Each row was made from one walk, in order. Every step used is in the known rows, and no mark comes twice. Write each row's walk.
Known rows
gitupop > nagede: [ -2.0 -14.3 -18.9   4.3  12.0 -15.2 -11.0 -25.2 -18.4  -2.9   3.3  -5.7
 -15.6 -13.5   9.9   0.0 -25.3  13.4 -16.1  16.1  -5.6]
tola > rute: [ -3.9   1.9   1.5  -1.2  15.1  18.9  23.6   9.1  -7.1 -22.5  26.0  16.4
 -33.5   7.4 -11.8 -38.0 -14.0  -1.3 -11.0  -0.2   2.0]
gitupop > nagede > govo: [ -0.6 -20.7 -28.5   8.9  -3.5 -43.8 -26.1  -7.3   4.3   2.0  -5.6 -22.9
   0.8 -19.5  14.6  14.2 -45.4   3.2   7.1   4.9   5.6]
govo > tola > rute > gitupop: [-21.0   4.3   3.0 -23.9  11.3  18.3  -0.4   4.0 -14.3 -18.4  32.2  28.3
 -17.6  10.9  21.5 -25.0  -6.8  16.1   6.0  10.7 -16.5]
govo > tola > nagede > zime: [  9.1 -19.1 -25.3   0.5  -7.2  -9.5 -33.3 -24.1 -11.8  17.6   1.4  19.0
 -37.6 -28.6   6.2  12.3  -8.8 -17.3  19.5  -6.6   9.7]
gitupop > nagede > govo > rute: [-20.4   5.2 -29.4  -1.3  26.0 -22.4 -25.7  -6.5  -7.3 -23.5  10.2   6.1
 -22.0  -3.7  -6.5   9.0 -37.4 -15.4  16.2  14.5   4.0]
rute > gitupop > nagede > zime > govo: [-25.6  -3.9  12.9  37.0  20.6 -24.4 -53.4 -22.3   1.2  18.3  25.0 -18.9
 -25.5 -16.8  -1.1  15.0 -23.5  -7.3   5.9  -6.4  15.2]
gitupop > nagede > zime > govo > rute > tola: [-24.2  -2.5 -23.3  34.7  15.6 -15.9 -32.5   4.9  27.6  -2.9   4.5  -7.0
 -50.0   4.8  -4.5 -16.5 -22.7  -2.1  -1.5 -23.5  27.6]
gitupop > nagede > zime > govo > tola: [ 19.4 -21.5   0.6  15.3  -1.2   4.8 -37.9  -1.6  -7.5   7.1  11.1  -0.6
 -28.8 -43.5  -0.1  42.1 -19.7  -8.4  13.6 -28.2  14.5]
tola > rute > gitupop > nagede > govo: [-18.3 -14.8 -24.9   0.7   4.9 -40.0 -25.6  -8.6  -0.7  -5.1  10.2 -12.0
  -5.8  -7.8  23.3  -4.6 -48.4  11.7   6.9  14.9  -2.5]
gitupop > nagede > zime > govo > tola > rute: [  9.5 -14.6   0.2  10.2  15.7  21.2  -4.2   5.0 -13.9 -17.2  33.3  14.9
 -55.3 -24.3 -10.9  -8.7 -30.7  -6.2  -3.4 -18.7  11.3]
govo > gitupop > nagede > zime > rute > tola: [-44.4 -19.9 -29.9  17.6   9.2  -8.7 -25.9  -3.2  19.3   7.3   9.5   9.2
 -45.9  12.0  22.5 -22.4 -16.7  19.0   0.1 -16.5  22.1]
govo > gitupop > nagede: [ -8.3 -23.5 -11.3   4.5  22.5   6.1 -18.1 -18.8 -24.4  -4.0   9.1  26.0
 -18.3 -18.2  24.7  29.4 -27.2  14.8 -13.9  19.7   8.0]
govo > gitupop > nagede > zime > rute: [-57.6 -10.8 -16.1  -1.9  32.1  -4.1 -33.4 -31.0 -22.1   2.7  34.4  23.3
 -38.3   3.0  13.1  -2.8 -17.7   4.7  12.4  13.2   3.8]
gitupop > nagede > zime > govo: [-14.4  -8.1  10.7  42.3  17.9 -22.9 -48.7 -19.4   3.0  18.5  20.3 -22.1
 -29.1 -23.0 -10.3  18.8 -24.5 -12.9   3.0 -13.0  21.2]
zime > govo: [  0.8  -0.5  17.0  29.5  17.2  -7.4 -22.4  17.0   9.0   4.4  21.1 -19.8
  -8.2  -4.5  -7.2  22.9  -9.8  -8.0  -4.8 -22.2  10.1]
govo > rute > gitupop > nagede > zime: [-44.4   2.3  -9.5   7.5  14.4 -22.1 -47.4 -57.0 -15.5  12.2  11.6   9.0
 -32.1 -13.7   3.1 -12.6 -21.1  -4.6  18.4  26.0   7.1]
zime > nagede > govo: [  9.8 -19.6 -23.0  -0.4  -3.3 -36.6 -17.4  -3.8  -7.9   4.5 -11.8 -27.0
   6.6  -9.9  23.1  22.3 -30.8 -10.6   6.3  -3.0   7.9]
govo > zime > nagede > gitupop: [-10.6 -21.1 -25.2  -3.6   2.6  -5.5 -20.5 -19.4 -44.7   6.1  -0.9  -0.4
   6.2  -6.8   8.7  23.4 -30.4 -17.8   9.4   9.0  -7.8]
zime > govo > tola: [ 30.2 -16.3   5.2   6.5  -1.2  15.4 -19.1  24.4  -2.8  -2.7  11.3   1.0
 -14.7 -30.5   2.2  45.2  -9.5  -5.6   8.6 -34.4   6.6]
zime > govo > rute > tola > nagede > gitupop: [ -8.1 -28.5 -53.3  17.2   6.8 -24.1 -33.8  10.5  -0.8   0.3  20.0   5.7
  -8.7  -1.5   6.2   0.1 -40.4  -5.0  -4.6  -7.5  -1.8]

Write each row's walk
[-47.3  10.9  -9.8 -21.4  30.9  16.2  -4.5   8.8 -29.1 -10.6  22.7  23.2
 -35.6  29.9   6.1   9.1   1.7  -5.9  24.5  -0.2 -16.4]  govo > zime > rute
[ 13.5 -26.9 -51.0   8.1 -11.8 -45.4 -21.2  24.1  24.5   5.5  -9.5 -12.6
 -12.5  -2.6  26.4   6.0 -33.3   0.4   6.2 -17.5   8.0]  rute > tola > nagede > govo
[  8.6 -17.6   2.2   9.8   1.5   2.8 -43.1  -4.0  -9.6   7.4  16.3   2.3
 -25.4 -37.2   9.1  38.3 -18.7  -2.7  16.1 -21.5   8.7]  rute > gitupop > nagede > zime > govo > tola
[-35.6  12.7   6.3 -16.7  17.9   8.2   1.5  -2.1 -10.1 -14.9  33.4  20.6
 -12.8  24.8  18.0 -39.1  -5.5  15.9   0.1  20.4 -16.3]  tola > rute > gitupop
[-25.8 -16.3  -2.9  18.6   8.3  -7.6 -43.0 -48.7 -13.6  18.5   3.2  18.5
 -32.1 -30.3   6.2  14.6 -22.1  -5.9  12.6  14.9  25.4]  govo > gitupop > nagede > zime
[-41.4 -15.6 -34.2  17.0   4.7 -19.2 -23.1  -6.2  21.8   8.4   6.5  -6.0
 -44.9  14.4  15.5 -37.3 -15.8  18.8  -1.5 -18.7  16.1]  gitupop > nagede > zime > rute > tola
[-11.0   6.7  -5.8  -5.3  -1.9  -2.1 -14.7  14.8 -12.2   2.3 -18.3   6.2
 -20.2   0.8   0.7  41.8 -14.8 -25.5  43.6  -9.1   2.8]  nagede > govo > zime
[ -8.0 -23.2  -2.9  19.2  31.2   2.8 -29.2 -10.5 -19.5  -2.8  19.3  16.1
 -22.4 -20.7  21.4  40.7 -31.8  11.0 -16.0   9.4  13.4]  zime > govo > gitupop > nagede
[-12.9 -31.6 -30.1   1.0  15.6  -0.9 -26.7  26.3   4.9  -2.6  12.6  39.2
 -18.8  -0.9  42.4  42.4 -26.7   4.9   8.6  -6.4  20.9]  zime > rute > tola > nagede > govo > gitupop
[-23.4   3.8 -13.2  -8.4   5.8 -11.5 -25.3  -0.7 -22.8   1.1 -11.9   6.4
 -24.0   0.7  15.0  37.1 -25.5 -13.5  38.3   6.4  -5.9]  rute > gitupop > nagede > govo > zime
[ 41.3 -26.2 -42.5 -20.5   0.8   2.7  -4.6  15.7 -20.9  -5.2   6.6  27.3
 -26.8 -15.8  24.4  25.8  -7.2  -0.5  -3.8 -10.6 -13.9]  govo > tola > nagede
[-36.8 -11.9 -39.0   7.2   7.5 -14.2 -15.5  18.4  14.1  -1.3  -0.8  -3.1
 -45.1  23.2  21.0 -13.9 -21.0  13.3   9.1 -23.3   7.3]  gitupop > nagede > govo > zime > rute > tola
[-14.2  -9.5 -34.9  14.4   2.1 -21.7 -35.5 -21.5   7.5  15.6  -0.3  14.0
 -50.6  -6.6   2.5 -15.0 -11.5 -15.9  13.5  -6.4  18.5]  govo > rute > tola > nagede > zime
[  5.1  -1.9  -7.5 -16.0  17.3   8.9   0.4 -14.6 -53.0   1.0 -14.1   0.8
 -27.3   5.8  19.6  33.4  -0.5 -21.6   4.0   2.0  -4.9]  govo > zime > nagede
[-37.5  -4.8  -5.9  10.1   4.9 -25.1 -45.2 -56.5 -12.1  20.4   6.6   1.3
 -24.6 -17.5   9.0 -12.5 -19.7   0.9  15.1  22.0   7.5]  rute > gitupop > nagede > zime
[-53.7   0.0 -10.1  -4.7  21.0  -6.7 -23.9 -21.5 -10.5   4.9  30.0  10.1
 -29.0  12.0   1.3 -17.6  -4.3  -2.4  19.1   3.7  -0.1]  nagede > zime > rute
[-53.2   0.6 -17.3 -27.9  21.0  -6.7 -33.7 -16.9 -20.6   1.7  38.3  27.4
 -19.9  19.4  36.1 -12.8  -1.9  15.2  21.1  17.7 -22.4]  govo > tola > nagede > zime > rute > gitupop
[-24.9  -6.4 -14.9  -7.6  16.9 -18.8 -21.5 -30.9 -21.5  -2.0  14.1   1.2
  -8.2  -0.3  28.8  -8.7 -22.1  25.4 -10.3  30.6 -17.8]  rute > gitupop > nagede
[-16.9 -11.0 -16.9 -13.1  20.1  -2.5 -11.1 -22.2 -28.8 -15.0  25.6  14.0
 -27.3  -6.1  25.0 -17.3 -30.0  25.2 -12.2  23.6 -16.5]  govo > tola > rute > gitupop > nagede
[-13.4  -0.7  20.4  40.3  12.2 -15.3 -43.5  -7.7  11.5  19.3  18.4 -19.5
 -21.7 -16.5 -14.9  18.7 -12.4 -19.6  10.7 -20.9  23.6]  nagede > zime > govo
[ -3.1  -7.9   1.7  35.1  17.2 -21.0 -44.8  -4.0   4.0  18.8  23.2 -11.5
 -31.5 -14.9  -5.8  21.6 -14.8 -20.4   5.0 -19.4  17.2]  tola > nagede > zime > govo
[ -4.1 -17.4 -56.4  -8.1  15.0 -10.3  -5.6  24.3  -4.1  -2.4   9.2  20.4
 -51.6  25.1  30.0  -7.1  -6.8   6.3  -6.1 -15.8  -9.7]  govo > zime > rute > tola > nagede
[-47.8   0.4 -24.2 -17.2  29.0  -5.2 -17.2   4.6 -27.6  -9.1  19.8  12.6
 -35.6  20.2  13.0  16.0 -20.7  -4.4  28.2   2.2 -13.5]  gitupop > nagede > govo > zime > rute
